In the rows, 128 means zero.
Known rows, with every step that occurs
E-K-Q: [147 163  91 115 109 125 156 147 110  64  88 125 162 153 112 125 114 153
 149  84 124 175  93 118 175 117 114 104 201 171 131 124 139  76 144  89
 145 114]
K-R-Y: [162 191 113 160  89 134 150 159 112 124  27  80 134 141 107 131 124  91
 144 105 139 179  87 124 133 100 146 123 198 142 131 145 138  87 133 151
  94 115]
X-P-E-K-Q-S: [101 172  94 132 116 131 127 202 127  89 104 120 155 129 124 126 125 151
 170  92 119 172  98 106 179 126 152  87 182 155 108 132 157 109 155  95
 111 105]
Z-S-Q-G: [139 153 129 136  63  78 135 150 103  90  92 115 185 143 125 138 136 119
 173  84 137 142 106 111 121 121 144 157 212 165 104 127 128  80 155 102
  86 111]
C-S: [160 198 105 156 109  89 160 135 116 116  83  80 131 146 151 130 136 119
 152 110 115 187 123 134 171 137 126 122 202 164 139 134 111  77 128 102
  94 111]
K-R: [165 202 108 163  86 121 147 173 115 101  62 102 131 156 114 125 117 125
 139  91 132 186 106 122 165 114 121 129 213 140 135 103 121  85 137 123
  99 117]
H-Q: [170 141 131 138  80  89 155 140 102  83  66  80 157 169 108 147 122 138
 131  61 122 188  73 140 156 129 147 108 199 151 129 116 107 108 138  92
 120 117]
Z-S-C: [156 171 116 141  98  98 169 114 117  86  68  98 146 157 133 121 131 112
 192  62 131 151 129 107 147 132 125 176 179 198 115 115 110  66 130  99
  68 123]
B-S-Q-K-E-P-X: [132 130  99 151  91 114 117 165 106 116 126 125 153  91  94 166 140 156
 144  68 159 165  98 128 122 131 108 132 162 132 137 119 146 106 140  68
 104  84]
N-Y-R: [184 189 124 153  75 108 146 114 128 112  44  68 146 146 125 113 150 177
 186  83 142 188 108 169 143 127 144 126 219 164 114  89 136 100 100 106
  75 131]
P-E-K-Q-S-C: [103 157  94 115 111 108 154 162 133  86 100 134 139 140 115 100 144 158
 186  70 100 136 114  90 162 139 135 146 163 177  98 147 120  95 154 100
  94 114]
N-Y-R-K-Q-H: [139 172 119 137 101 120 135 122 133 128  69 103 181 169 110 138 127 201
 173  87 117 166  95 132 130 126 158 137 209 146 106 144 145  96 161 152
 104 130]
R-Y: [178 159 116 157  94 126 155 128 108 124  32  65 141 134 112 133 132  90
 153  96 133 187  76 135 132  96 148 136 179 170 127 159 136  93 119 122
 101 105]
Q-K-E-P: [158 139  93 158 112 151 129 150 105 105 108 133 166 134 155 145 119 144
 138  74 114 186  70 133 147  77 102  94 170 158 133 124 158  97 135  91
 124  99]
B-S: [170 191 117 160 102  74 154 154 120 107  88 100 140 126 115 130 132 122
 165  83 127 192  92 114 168 147 150 143 172 192 122  96 115  90 120  99
 108  68]
B-S-Q: [163 195 109 137  93  58 151 147 130 108 100 108 156 139  79 128 138 122
 162  67 147 153 104 110 131 178 142 141 175 170 122 115 103  78 138  76
 121  86]
Q-S-C: [136 162 109 144 104  94 174 140 129 112  84 109 138 138 135 106 146 132
 182  69 103 156 110  98 140 140 140 165 161 182 103 142 103  89 141 112
  72 116]
Y-R-K: [185 145 157 140  90 129 140 119 134 111  64  80 138 156 119 138 143 139
 153  52 145 177 119 124 140 139 149 155 213 161 145 149 130  94 127 122
 107 120]
E-K-R: [154 179 103 149  94 137 145 172 113  79  83 112 131 155 110 133 114 136
 141  88 151 179 103 103 176 110 113 114 200 145 137 118 118  76 141 113
  97 121]
B-S-Q-K-R-Y: [143 192 122 156  79 107 148 158 112 138  60 102 169 127  98 135 133  96
 151  94 140 143  91 107 125 138 160 134 189 144 120 154 141  73 162 168
 102  98]
X-P-E-K-R: [135 177  98 143  94 162 116 195 129  75  77 100 118 151 100 133 116 131
 142  95 165 180 114 114 183 109 118 103 192 128 130 115 139  99 141  95
  93 112]
C-L: [187 165 127 156  80  77 147  95 118  94  97 100 152 146 121 116 110 126
 138  91  96 177 109 124 165 135 148 112 196 174 139 151 118  85 129  84
 110 123]
X-P-E-K-Q-S-C-L: [114 163 111 115  96 100 141 122 151  76 125 128 150 140 125  99 117 142
 162  87  94 140 135  92 162 167 157  95 171 166 112 168 137  91 156  90
  96 132]
C-S-Q-G: [132 165 116 127  72  72 144 145 116 107 102 109 170 142 136 128 148 128
 154 107 118 145 111 118 125 139 137 140 213 145 111 149 119  82 157 108
  96 108]
H-Q-S: [133 153 130 157  92  77 150 179 105 106  89  97 158 145 124 145 133 145
 157  66 101 180  75 116 157 135 173 103 188 156 112 130 112 114 150 112
  96 114]
Q-S-B: [144 175  99 169  98  77 155 177 111 127 120  82 127 118 114 126 150  99
 167  70 126 159  98  96 147 118 153 132 156 143 123 136 118  86 121  88
  87  97]
H-Q-G: [141 117 141 130  59  87 145 153  97  83  79  98 175 151 137 142 130 140
 137  84 104 174  68 128 138 107 155 128 213 147 104 127 123 112 150 119
 103 107]
L-C-S: [161 194 111 144 118  85 160 146 116 117  83  69 147 158 161 107 137 115
 161 123  90 170 127 135 169 137 128 124 213 194 129 162 103  72 127  97
  84 103]
Y-R-K-Q-S-Z: [127 170 146 131  96 108 141 156 140 119  97 120 154 143 134 108 148 132
 174  53 130 159 137  79 122 128 159 140 173 136 125 130 121  93 159 142
  98 128]
G-Q: [175 179 103 133 102 121 149 131 108  90  88  85 163 162 122 133 128 124
 162  84 106 163 116 147 160 124 120 141 220 179 142 128 118  85 141  86
 107  92]
N-Y-R-K-Q: [161 178 131 117  95 123 148 124 136  96  45 106 167 166 111 120 132 176
 161  71 122 161 110 136 142 141 150 124 229 167 127 120 160  85 142 137
 135 139]
Y-R-K-E: [164 165 134 147 113 157 125 153 121 120  65  88 150 166 135 128 137 142
 138  33 129 174 122 123 155 122 120 122 211 157 150 141 143 116 140 124
 106 118]

Rows
[137 164 121 137 107 120 134 131 128 123  89 111 174 167 113 143 121 181
 161  79 119 172 103 120 134 130 154 141 212 136 121 155 135  96 163 144
 114 114]	Y-R-K-Q-H
[161 173 134 115  98 122 148 132 131  90  66 112 161 163 115 125 128 155
 149  62 124 167 116 128 144 146 143 127 232 158 141 130 149  86 142 128
 147 121]	Y-R-K-Q
[152 152 109 164 100 144 132 156  86 132  81 106 184 149 150 123 129 136
 135  54  98 175  94 124 176  97 106 129 190 167 127 139 149 109 164 115
 110 103]	Q-K-E
[159 161 102 146  95 153 107 171 134  99  60  66 119 142 105 128 125 116
 151  94 148 198 103 148 172 109 135 126 177 146 118 118 151 131 124  55
 103  93]	X-P-E
[112 163  98 117 113 102 175 147 132  88 101 134 152 144 131 104 139 153
 182  70 100 144 111  86 150 145 133 139 168 179 104 144 116  78 155 115
  97 123]	E-K-Q-S-C
[140 174 105 144  96 173 128 177 127 102  39  75 126 136  99 137 121  95
 146 109 166 178  94 118 148  97 141 101 182 133 128 155 157  99 136 129
  87 114]	X-P-E-K-R-Y
[135 156  84 113 106 133 130 166 109  63  88 123 145 151  92 118 122 163
 152  82 122 167  96 122 191 109 117 112 195 165 124 128 141  99 141  72
 143 104]	P-E-K-Q
[163 176 131 148  94  79 150 142 130 114  96 100 135 132 120 112 143 103
 167  66 143 181 119  83 140 124 144 161 137 163 125  99  94  85 133 108
  96  88]	B-S-Z
[154 125  96 138  99 143 117 160 106  75  89  95 121 140  90 131 136 149
 160  76 143 178  93 116 198  96 117 135 166 172 123 145 120 108 124  50
 102  97]	P-E-K
[142 112  98 160  93 143 118 158  96 113 107 111 145  99 114 165 134 157
 135  77 149 186  92 144 136  94  98 133 170 132 140 123 153 114 133  69
  98  97]	Q-K-E-P-X
[154 148  89 146 116 157 129 148 104  97 121 130 177 142 157 149 118 144
 144  74 105 171  85 142 146  85  99  92 187 162 139 126 157  92 145  91
 123  93]	G-Q-K-E-P
[130 173 105 130 109 100 171 136 128 105 101 110 152 148 136 113 145 132
 188  70  88 134 126 104 139 150 137 162 181 184 109 147 104  84 153 112
  72 108]	G-Q-S-C
[149 133  98 134 104 165 116 162 127  73  85  81 124 141 104 135 126 133
 153  85 163 190  99 122 187 102 122 114 165 158 125 136 141 112 126  50
 100  99]	X-P-E-K
[137 119  94 148  97 149 116 156  93 105 120 111 156 103 114 169 136 156
 140  78 138 170 105 152 134 101  95 130 188 135 147 128 154 111 142  70
  98  91]	G-Q-K-E-P-X
[126 170 125 142 114 106 148 176 123 113  85 128 165 140 125 132 131 148
 163  75  95 164  94  97 156 133 165 125 197 174 119 148 144  93 164 135
 125 117]	R-K-Q-S
[149 112 107 152 103 152 116 161 113 105  90 103 126 109  99 173 133 151
 132  68 158 186  99 134 127 100 102 133 170 136 152 133 151 116 123  70
 100 107]	R-K-E-P-X
[155 178 120 166  75 123 143 161 100 116  76 115 164 146 129 130 121 132
 137  89 120 169 101 117 168 112 128 144 211 138 126 119 135  80 165 143
 104 111]	Q-K-R
[155 152 128 150  72  88 141 122  90 117  96 110 204 145 117 143 135 124
 169  62 135 136 110 115 147 136 138 162 195 171 114 141 132  66 172  99
 105 114]	Z-S-Q-K
[133 150 143 143  84  86 146 163 119 115  97  99 153 147 128 123 143 121
 161  53 125 173 106  87 130 116 161 129 151 133 117 124  92 104 157 120
  83 122]	H-Q-S-Z
[156 172 109 150  95 148 150 158 112 105  45  88 135 139 105 137 124 100
 146 102 153 175  86 109 145  98 136 112 188 147 132 158 135  78 136 144
  92 119]	E-K-R-Y
[133 184  96 144 110  75 140 138 126 144 114  89 175 167 114 131 134 150
 167 106 114 148 115 121 124 151 138 141 195 148 110 183  92  79 164 103
  79 106]	L-C-S-Q-H
[128 163 137 132 102 108 146 160 135 118  92 126 155 144 129 114 142 122
 165  60 119 158 121  71 130 115 156 146 158 147 122 140 121  87 168 139
 108 125]	R-K-Q-S-Z
[130 161 120 121  78  70 145 151 119 111 102 103 178 149 143 114 147 123
 158 114 104 135 115 118 123 139 138 144 220 164 105 169 114  80 156 106
  90 104]	L-C-S-Q-G
[157 185 124 144  99  92 153 130 128 122  92  86 128 150 148 114 145  99
 158  86 135 178 143  99 142 118 125 143 161 140 141 128  93  76 139 110
  84 121]	C-S-Z
[139 174  98 147  93 145 118 192 113  77  83 111 114 151  91 129 123 143
 147  86 149 172 108 108 192 103 115 123 193 141 130 123 123  97 140  96
  95 111]	P-E-K-R
[157 179 126 136 105  89 154 135 130 122  91  78 140 159 157  94 146  97
 165  96 116 163 147  99 140 117 126 147 168 165 132 150  87  73 139 108
  76 114]	L-C-S-Z
[166 149 114 145 121 161 124 149 133  94  97 119 139 146 143 148 124 148
 142  58 138 190  93 132 128  99 113  90 189 151 154 126 154 100 116  97
 118 112]	Y-R-K-E-P
[126 133 109 111  81 115 144 155 104  67  98 136 179 139 140 124 124 154
 151 103 108 164  82 110 157  97 130 126 211 164 108 134 148  87 157 117
 124 105]	E-K-Q-G
